Each row was made from one path, in order. Every step used is in the known rows, and no mark comes twice. Write each row's path.
Known rows:
podib, banin, gopi, lati, berok: [-2.811 -7.641  1.761 -4.003  0.824  0.430  2.085  1.504  0.227 -2.520
 -0.644  1.481 -5.400 -0.726  6.716 -5.239  0.564 -3.502  1.270 -0.644
 -5.014 -2.871]
banin, podib, genid, gasug: [ 0.723  4.715 -0.676  3.136  2.499 -0.209 -4.171 -2.367  1.752  3.435
  0.493 -0.199  1.225  3.658 -2.469  2.516  0.430  1.027  0.575  1.575
  1.305  3.838]
gopi, banin, podib, genid: [ 2.265  3.614 -0.234 -0.642  1.562  1.471 -4.978 -2.367  0.745  0.379
  3.488  0.554  2.535  1.930  2.226  2.185 -1.926  0.925  0.605  2.182
  0.745  0.340]
gopi, lati: [ 0.163 -5.269  1.563 -2.979 -0.394  0.065  1.806  1.081 -0.670 -0.141
  1.700 -1.212 -2.849 -0.478  4.013  0.158  0.391  0.163  0.385 -0.848
 -5.105 -3.485]
lati, berok: [-0.679 -2.258  0.561 -4.814  0.508  1.456  2.376 -0.865  1.911 -1.861
  0.087 -1.698 -2.692  1.689  4.996 -4.398 -1.065 -0.444  1.200 -1.130
 -2.139 -2.493]
genid, gasug, podib, banin, gopi, lati, berok: [-4.169 -6.626  1.293 -0.989  1.684 -0.431  2.024  1.240 -1.097 -2.137
 -2.042  1.537 -4.949 -0.533  2.330 -3.896  1.639 -2.240  0.946 -0.102
 -3.944 -0.006]
tomege, lagop, genid, podib: [ 2.583  4.538 -2.361  2.869 -0.690 -1.821  0.935 -1.039 -0.943  2.417
 -4.280 -0.847  2.174 -0.828 -3.907  1.562 -0.977  1.128 -0.475 -0.299
  2.427  1.197]
lagop, tomege, genid, gasug, podib, banin, gopi: [-2.577 -1.555 -0.274  3.653 -1.835 -1.236 -0.268  2.433  0.210 -0.751
  0.750  0.788  0.577 -2.582 -3.222  0.831  3.933 -2.558  0.190 -0.787
  2.511  0.584]
tomege, genid, gasug: [ 0.203  2.179  1.303  2.417  0.176 -0.297  1.591  0.686  1.694  2.444
  0.719 -2.528  0.004  0.664 -3.783  2.341  0.072  2.113  1.116  0.348
  0.794  3.407]
gasug, podib, genid, tomege, lagop: [ 0.851  4.838 -3.105 -0.518  1.593 -1.675 -0.301 -0.645 -1.035  2.382
 -2.004  1.022  4.230  0.027 -4.716  3.592 -0.065  2.616 -4.476 -0.976
  5.662  0.034]
podib, genid: [ 2.372  3.250  0.418 -2.364  0.827 -2.324 -2.529 -1.261  1.485  1.943
  3.200  0.458  0.579  1.719  1.428  0.202  0.268 -0.173 -0.969 -0.883
  0.758 -1.802]
lati, berok, gopi, banin: [-1.571 -4.390  3.049 -5.347 -1.465  3.693  1.995  1.999 -2.080 -7.270
  4.164 -0.065 -0.194  0.333  6.123 -2.430 -5.528  0.394  2.252  2.916
 -5.116 -0.146]
gopi, lati, berok: [-1.153 -5.262  1.820 -4.416  1.212  1.067  3.587 -0.099  0.239 -1.331
 -0.781 -0.248 -5.274  0.910  6.128 -4.107 -0.822 -0.264  1.302 -0.240
 -5.348 -3.024]
gasug, podib, banin, gopi, lati, berok: [-3.465 -7.496  1.153 -2.942  1.036 -0.210  1.941  1.065 -1.041 -2.951
 -1.548  1.586 -5.030 -1.248  4.314 -4.880  1.235 -2.481  0.565 -0.944
 -4.153 -2.691]
berok, lati: [ 0.284 -3.572  1.937 -4.306 -0.338  0.264  1.445  1.040 -0.032 -1.901
  0.831 -0.872 -3.274  1.067  2.815 -1.445 -1.347  1.653  0.160 -1.826
 -5.217 -2.591]
lati, berok, gopi: [-1.733 -4.159  2.010 -4.518 -0.962  2.005  1.608  0.509 -0.637 -4.541
 -0.124  0.842 -2.758  1.763  4.923 -5.660 -3.923  0.286  0.946  0.937
 -4.996 -2.275]
banin, gopi, lati, berok: [-2.918 -7.023  1.898 -3.963  1.253 -0.244  2.055  1.676  0.006 -2.650
 -1.092  0.996 -6.073 -0.257  6.738 -3.322 -0.309 -2.192  1.636  0.235
 -6.378 -2.956]
lati, berok, gopi, banin, podib, genid: [ 0.834  2.195  0.839 -1.271  1.914  2.325 -4.116 -2.236 -0.264 -1.648
  1.733  2.663  0.578  2.644  3.689 -1.040 -4.103  1.012  1.079  3.790
 -1.314  0.627]
lagop, genid, podib, banin, gopi: [-1.113 -2.038 -0.503  1.491 -1.870 -1.933 -2.324  1.626  0.266 -1.478
 -0.134  0.955 -0.163 -2.647  0.374 -1.435  2.356 -5.026  0.333 -1.490
  0.407 -0.242]
gasug, podib, genid: [ 1.416  3.417 -0.509 -0.760  1.178 -3.261 -2.746 -1.856 -0.518  1.258
  1.866  0.625  1.196  0.952 -2.329  0.780  1.333  1.377 -2.101 -1.366
  2.120 -1.545]
banin, podib, genid, tomege: [ 0.430  4.879 -1.047  1.749  1.835  0.604 -4.739 -2.613  1.397  1.818
  0.482  1.785  0.769  1.959 -0.900  2.828  1.013  0.598 -2.346  0.988
  3.033  0.360]
tomege, genid, podib: [ 1.905  2.963  0.405  2.281 -1.499 -1.530  0.774 -0.639 -0.393  0.392
 -2.088 -1.028  0.070 -0.819 -3.873  0.597 -0.139  1.978  0.321 -0.666
  1.019  1.368]
lati, berok, gopi, banin, podib: [-0.919 -2.693  0.506 -1.934 -0.125  6.230 -1.987 -0.937 -0.819 -5.156
  1.220 -0.423  0.727  1.562  5.115 -1.188 -5.246  1.486  2.680  3.652
 -3.628  0.163]

Which path is each row?
[-0.368  2.918 -2.345  3.754  0.982 -1.614  1.150 -0.484 -1.291  2.648
 -2.356 -2.264  2.516 -0.372 -7.261  3.344  0.741  2.909 -1.124 -0.491
  3.177  2.345] -> tomege, lagop, genid, gasug, podib
[ 0.274  4.524 -0.323  1.208  1.596  1.653 -4.425 -1.790  0.463  0.085
  2.415  1.672  1.745  1.354 -0.113  3.952 -0.187  0.659 -1.614  2.327
  2.591  1.468] -> gopi, banin, podib, genid, tomege
[ 0.618  3.978  0.569  1.176  1.688 -2.244 -1.841 -0.724  1.409  2.938
  2.195 -0.389  0.698  2.904 -2.302  2.066  0.991  0.256  0.069  0.428
  0.907  3.273] -> podib, genid, gasug
[-1.246 -5.654  1.865  0.743 -1.012 -1.840  0.373  2.725 -1.556 -0.874
 -0.762  2.037 -3.237 -3.320  1.144 -0.786  1.932 -2.576  0.371 -0.595
 -3.442 -0.983] -> tomege, genid, podib, banin, gopi, lati
[-0.451  4.304 -0.579  1.069  1.240 -2.155 -2.631 -1.424 -0.594  0.833
  1.119  1.746  0.675  0.564 -3.805  2.843  2.380  1.022 -3.807 -0.481
  3.632 -0.008] -> gasug, podib, genid, tomege
[ 0.051  1.005 -2.386  2.166 -0.157  0.141  1.237 -0.626 -0.453  2.361
 -0.837 -1.438  3.724 -1.212 -5.496 -1.028  2.125  0.082 -1.689 -2.342
  5.200  1.572] -> tomege, lagop, genid, gasug, podib, banin
[ 2.176  4.671  0.099  4.608 -2.762 -0.965  2.124 -0.642 -0.165  1.124
 -1.983 -0.298  0.353 -0.618 -4.148  1.847  1.114  1.883  0.893  0.480
  2.180  0.908] -> lagop, tomege, genid, podib
[ 0.864  3.751 -1.480  3.057  1.001 -0.636  1.756  0.254  1.122  4.490
 -1.499 -2.332  2.102  0.602 -3.819  3.280 -0.820  1.292  0.341  0.692
  2.181  3.236] -> tomege, lagop, genid, gasug
[-0.879  1.703 -0.167  3.288  0.280 -1.341  1.000 -0.174 -0.890  1.010
 -0.605 -2.379  0.824 -0.341 -7.226  2.517  1.378  3.615 -0.508 -0.752
  2.046  2.452] -> tomege, genid, gasug, podib
[-0.543 -1.158 -1.864  1.152 -1.439 -1.976 -1.392  1.913 -0.146 -0.502
 -1.919  1.088  1.723 -2.934 -0.851 -0.708  1.269 -4.083 -0.404 -1.589
  1.915  0.109] -> tomege, lagop, genid, podib, banin, gopi
[ 0.499  1.633 -2.741 -2.295  0.033  0.755  1.660  0.634  0.133  1.031
 -1.462 -1.296  3.701 -0.142 -1.558  2.956 -0.912  1.713 -3.031 -1.375
  3.619 -0.759] -> genid, tomege, lagop
[-2.125 -5.024  2.085 -0.741  0.738 -0.678  2.479  1.153 -0.687 -1.713
 -3.256  2.567 -5.645 -1.601  3.130 -4.711  0.400 -2.216  1.365  0.180
 -3.680 -0.598] -> tomege, genid, podib, banin, gopi, lati, berok
[ 2.034  2.209 -0.172  2.929 -3.249  0.695  1.902 -0.791  0.608  0.968
 -0.203  0.094  1.664 -1.356 -2.782 -2.364  2.660 -0.991  0.119 -1.597
  4.094  0.362] -> lagop, tomege, genid, podib, banin
[ 0.479  3.874  0.975  4.736 -1.096  0.237  2.945  0.646  1.905  3.212
  0.732 -1.773  0.295  0.819 -4.051  3.571  1.276  2.017  1.707  1.501
  1.945  2.916] -> lagop, tomege, genid, gasug
[ 1.115 -0.706 -0.781 -0.694 -2.434  0.528 -0.217 -1.030  0.133 -1.020
  0.609 -1.001  1.890 -0.416 -0.642 -3.836  2.222 -2.312 -0.500 -3.150
  2.023 -0.010] -> genid, podib, banin
[ 2.337  2.118 -2.073  1.500 -1.603 -0.083  0.904 -1.117 -0.044  1.958
 -2.047 -0.358  3.124 -1.557 -2.593 -2.568  0.928 -1.555 -1.016 -2.254
  4.275  0.620] -> tomege, lagop, genid, podib, banin
[ 0.661 -0.971 -0.812 -1.332 -0.368  5.339 -2.835 -1.209  0.539 -2.790
  3.055 -2.864  2.733  0.863  3.630  2.275 -2.690  1.316  2.207  1.774
 -1.155 -0.165] -> gopi, banin, podib
[ 1.407  4.889 -2.749 -0.532  1.862  1.547 -1.633 -0.753 -0.436  1.439
 -0.653  0.990  5.228  0.572 -1.619  4.736 -2.428  2.304 -2.587  1.529
  4.745  1.472] -> gopi, banin, podib, genid, tomege, lagop
[-1.676 -3.617 -0.476 -0.580 -2.167 -1.535 -2.447  1.876  0.086 -3.079
  0.590  0.524  0.342 -1.960  0.981 -1.899  2.540 -4.876  0.178 -2.289
 -0.224 -0.470] -> genid, podib, banin, gopi
[ 2.734  2.914 -2.103 -0.028 -0.027 -0.324  1.968 -0.012  1.152  3.813
 -1.356 -2.020  2.275 -1.150 -0.449  1.733 -1.905  1.079 -0.636 -0.564
  2.410 -1.835] -> tomege, lagop, genid
[ 0.533  4.326  0.061  2.563  2.233  0.822 -3.837 -1.603  0.836  1.681
  2.400 -0.296  2.241  3.045 -1.637  3.610 -0.772  1.146  1.308  2.896
  0.816  4.959] -> gopi, banin, podib, genid, gasug
[-0.717 -4.486 -0.191  1.073 -0.368 -2.050  0.663  2.518 -1.971  0.617
 -2.565  2.156 -1.517 -3.453  0.893 -0.025  1.203 -2.946 -0.256 -0.350
 -2.266 -1.029] -> tomege, lagop, genid, podib, banin, gopi, lati
[ 2.180  3.091  0.947  2.175 -2.646  0.789  3.475  0.429  2.111  2.225
  1.461 -1.324  0.036 -0.894 -0.755  2.174  0.655  2.011  1.091  0.447
  2.127 -2.244] -> lagop, tomege, genid
[-0.897 -6.898  2.802 -2.965 -1.272  0.604  1.544  2.024 -2.572 -2.469
  1.105  1.025 -3.372 -0.240  4.371 -1.515 -2.061  0.665  0.316  0.970
 -7.582 -3.259] -> berok, gopi, lati
